What can hang from each mark:
H: R S
S: K
R: F H
K: H R
F: H K R
T: F H K R

Every row comes from one small tree of marks. Brackets hold a mark, then the marks that hang from it, in alphabetical order. Every link used is in the known rows. Which tree was each row made from?
Known rows:
{F {H S} K}: [-1.31  1.90 -4.49 -0.31  0.12  0.17 -1.92  1.34 -1.84 -2.99 -0.60  5.19
  5.22 -0.62  3.07 -2.77 -0.28 -1.14 -5.31 -3.26]
{F {K H} R}: [-0.03  3.30 -2.39 -1.26 -0.63  3.15  1.56  0.21 -1.82 -0.75  1.62  1.46
 -0.47 -2.18 -0.70 -0.64  1.99 -1.01 -0.69 -0.55]
{K {H {R F} S}}: [-2.79 -3.11  2.82 -2.02 -3.52  0.29  1.90 -1.58  2.02  0.35  0.74 -2.41
  0.93 -0.14  0.70 -0.84 -0.35  2.81  4.49  0.21]
{T F}: [-2.67  0.39  1.20  0.23 -0.57 -2.24 -1.86 -2.63  0.00 -0.07  2.23 -1.81
  0.73 -2.81  2.53  1.38  0.00  2.89 -3.36  0.74]
{R F}: [-1.66 -0.42  0.08  1.41  1.63  2.76  0.67 -1.02  3.35  3.81  1.44 -2.85
  0.56 -1.05  1.25  2.33  0.65  2.85  0.42  1.36]
{H {R {F K}}}: [-2.85  1.24  0.88  0.55  0.73  0.81 -0.20 -1.78 -0.45  6.86 -0.50 -2.64
  4.86 -2.66  0.83  0.48  1.43 -1.62  2.85  2.74]
{T {R F}}: [-2.59 -1.82 -1.96  0.25  2.83  0.96  2.53  2.32 -0.04  5.99  0.52 -4.49
 -1.27 -3.35 -0.09  5.82 -0.36  1.57  0.58  3.03]
{K {H S} {R F}}: [-2.95 -4.21 -0.42 -2.93 -1.23  1.63  1.99  1.26  2.73  1.64  2.15 -3.11
 -1.46  1.71  1.24  0.64 -0.40  1.48  3.90  1.91]
{F H}: [-2.06  2.39 -3.61  1.69  1.43 -1.41 -2.44 -0.46 -0.24 -1.02 -1.56  1.03
  0.39 -0.22  2.38  1.44  2.38  1.52 -4.99 -1.91]
{S {K R}}: [ 0.24  1.17 -0.49  0.61  1.88 -1.29 -1.49  0.45 -3.37  2.80 -0.99 -2.74
  0.42 -0.20 -0.28  2.02  2.45 -3.00 -2.56  1.43]
{T {K H}}: [ 2.61 -2.42  0.36 -1.59 -1.41  4.38  1.87 -0.93 -1.46 -2.40 -1.39 -1.58
 -6.13  1.00  2.74  1.49  2.05  4.39 -2.46 -1.67]
{K {R F {H S}}}: [-2.52 -2.95 -3.50 -2.68  0.48  4.26  0.36 -0.21  4.53  6.34 -1.49 -2.57
  1.25  2.04  1.51  0.40 -1.21  0.08  4.47  3.93]
{K H R}: [-2.52 -1.29 -1.75 -1.20 -1.07 -0.60 -0.56 -0.10 -0.61  1.26  0.05 -2.77
 -4.38  0.84  0.58  2.46  4.33  0.05  0.93  1.19]
{T F {K H}}: [ 0.39 -3.16  2.70 -3.02 -1.88  2.08  1.70 -1.66 -1.46 -2.81  1.44 -2.65
 -3.63 -0.37  4.72  0.94 -0.77  5.81 -2.97 -1.12]
{R F H}: [-1.22 -1.64 -1.95  0.04  0.82  6.34  1.29 -1.89  6.54  6.36 -1.30 -2.02
  1.85  0.21  1.68  1.41  1.01  3.09  2.68  0.89]
{F {R H}}: [ 0.07  3.24 -4.29 -1.05  0.14  4.08  0.15 -2.30  2.00  2.47 -2.02 -0.35
 -1.77 -0.33 -0.89  0.87  1.28  0.94  0.39  1.92]
{T K}: [ 2.57 -0.46 -0.75 -0.53  0.48  3.53  0.15 -1.19 -2.30 -0.38 -2.29 -1.59
 -4.62  0.55  2.51  1.91  1.18  3.17 -3.99  0.65]
{T {H {R F} S}}: [-1.11 -1.23  0.98 -0.77 -1.63  1.12 -1.65 -1.99  3.54 -0.11 -2.52 -2.48
  1.97  1.99  3.02 -1.17 -0.44  2.66  1.85  1.24]
{S {K {R H}}}: [ 0.59  0.17 -2.28 -0.55  1.33  1.68 -1.19 -0.30 -0.79  4.81 -3.09 -1.82
  1.42  0.64  0.07  1.26  2.60 -3.10 -0.70  1.03]

Which tree is each row?
[-2.54 -0.73 -1.84  0.23  1.55  1.19  0.39  0.47  3.51  0.10  0.84  0.11
  3.31  0.70  2.96 -0.13 -2.35  3.15 -1.38 -0.82] | {R {F {H S}}}
[-3.17  1.60 -1.66 -0.30 -0.84 -4.13 -2.80 -1.46 -1.97 -1.53 -2.85  0.90
  2.73  0.10  1.74 -1.05 -0.10  0.36 -2.04 -0.55] | {F {H R S}}
[ 1.24 -1.96 -0.26 -0.73  0.86  2.48 -0.96  1.14  2.50 -0.51 -1.28 -2.23
  2.18  3.41  3.05 -0.84 -1.08  0.41 -1.09  0.45] | {T {H {S {K {R F}}}}}
[ 0.61 -3.13 -2.88 -2.80  2.41  7.43  1.70 -0.36  1.93  7.41 -3.56 -4.54
 -2.73  2.81  3.28  2.35 -0.15  1.56  2.54  4.30] | {T {K {R F H}}}
[ 0.33  0.19  3.46  0.10 -1.88 -1.67  0.20 -1.64 -2.96 -0.01 -1.15 -2.19
  1.17 -1.40 -0.72  0.57  3.30 -0.55 -0.58 -2.13] | {S {K {H R}}}
[-3.48  0.01 -1.83 -1.34  1.08 -2.19  0.47  1.89 -4.66  3.29  1.93 -1.52
  2.60 -6.29  1.86  3.12 -1.45 -1.02 -3.29  1.74] | {T {F K} R}
[-1.91 -1.70  1.80 -2.07 -4.89 -1.82 -0.15 -2.06 -0.86 -2.53 -0.65 -0.61
 -0.90 -0.32  0.18 -1.10  1.54  1.83  1.82 -0.96] | {K {H R S}}
[-3.32 -0.96  2.56 -2.93 -4.21 -2.30 -0.36 -1.77 -2.27 -1.51  2.36  0.20
  4.75 -3.17  2.62 -2.84 -1.17  0.24 -0.04 -1.16] | {T {F {K {H R S}}}}
[-2.15 -2.78 -1.49 -2.86 -2.66 -0.66 -0.08  0.61 -0.46 -1.50  0.55 -1.24
 -3.40  1.53  0.72  0.17  1.61  0.32  0.91  0.66] | {K {H S} R}
[-1.12  1.84 -0.14 -0.09 -0.24 -4.01 -2.30 -0.68 -3.49 -1.92 -2.85  0.87
  5.35 -0.14  1.04 -1.97 -0.64 -1.23 -3.37 -1.88] | {F {H R {S K}}}
[-1.68 -1.55 -4.59 -2.68 -1.18  1.89 -1.58 -0.67  1.23  3.22 -2.99 -0.67
 -0.75  1.81  0.91 -0.06  1.05 -1.14  1.60  2.63] | {K {R {H S}}}
[ 0.14 -0.67  0.40 -0.58  0.10 -0.53  0.14  0.65 -2.54  0.81  0.04 -2.48
 -0.94  0.28 -0.18  1.59  3.39 -1.72 -1.16 -0.57] | {S {K H R}}
[ 0.34  4.02 -5.42 -1.34  0.62  5.82  0.29 -0.98  0.18  3.50 -1.71  2.28
  1.91 -1.59 -0.50 -1.20  1.22 -2.22 -0.05  1.18] | {F K {R H}}
[-0.03 -1.46  0.53 -1.16  1.15  0.62  0.50  1.37 -0.32  2.06  0.97 -2.27
  2.96  0.70  0.43 -0.26 -2.31 -1.29  0.01  1.91] | {H {S {K {R F}}}}
[ 0.39 -3.11  2.64 -2.16 -1.06  3.88  2.84 -1.64 -0.49  2.44 -1.71 -4.66
 -3.18  0.81  2.50  1.59  0.63  3.97  2.39  0.96] | {T {K {H {R F}}}}
[-2.05 -0.02 -2.92 -1.44 -0.56  1.28 -0.41  1.13 -2.30  2.03  0.44 -0.22
 -0.31 -0.79  0.99  0.56  4.36 -3.00  0.00  0.25] | {F {K H R}}
[-0.64  1.33 -0.37 -2.43 -1.55 -0.07 -1.75 -1.89  2.00 -5.61  1.16 -0.28
  0.23  0.79  3.58 -1.97 -3.75  3.79 -3.16  1.13] | {T {F R} {H S}}
[-2.91 -1.79 -3.65 -1.24  2.13  4.32  0.18 -0.67  4.48  8.98 -1.76 -3.89
  0.33  1.37  1.43  2.49  1.63 -0.24  4.35  4.14] | {K {R F H}}
[ 0.14  0.61  2.68 -0.74 -2.21 -3.03 -1.38 -1.82 -3.88 -0.62 -2.04 -0.74
  3.81 -1.23 -0.76 -1.74 -0.61 -1.54 -1.00  0.15] | {H R {S K}}
[ 0.54  4.10 -2.81 -0.70  1.72 -0.77 -0.21  1.01 -2.29 -4.20 -0.32  2.26
  2.73  0.30  0.00 -1.65 -3.10 -0.30 -5.00 -1.57] | {F {H {S K}} R}
[-1.38  0.86 -5.75 -1.31  0.68  3.43 -1.70 -0.12 -0.66  6.14 -2.57  0.44
  2.00 -0.37  1.26  0.07  3.58 -4.16  0.40  1.87] | {F {K {R H}}}
[-0.24 -1.01  4.52  0.29 -0.78  0.39  1.92 -1.27 -0.30  2.56  0.23 -3.75
  2.95 -1.26 -0.16  0.70  1.68  0.49  1.85 -1.22] | {S {K {H {R F}}}}
[-2.77 -1.01  2.04 -1.05 -1.48 -0.69 -0.03 -2.15  1.10  2.82 -0.34 -2.67
  2.99 -0.77  0.56 -0.51 -1.85  1.31  3.40  2.90] | {H {R F} S}
[-0.53 -2.07  1.52 -0.45  1.42  1.69  1.94  1.32  0.21  3.89  1.54 -4.32
  0.88  0.56  0.28  2.02  1.51 -0.69  1.51  0.49] | {S {K H {R F}}}
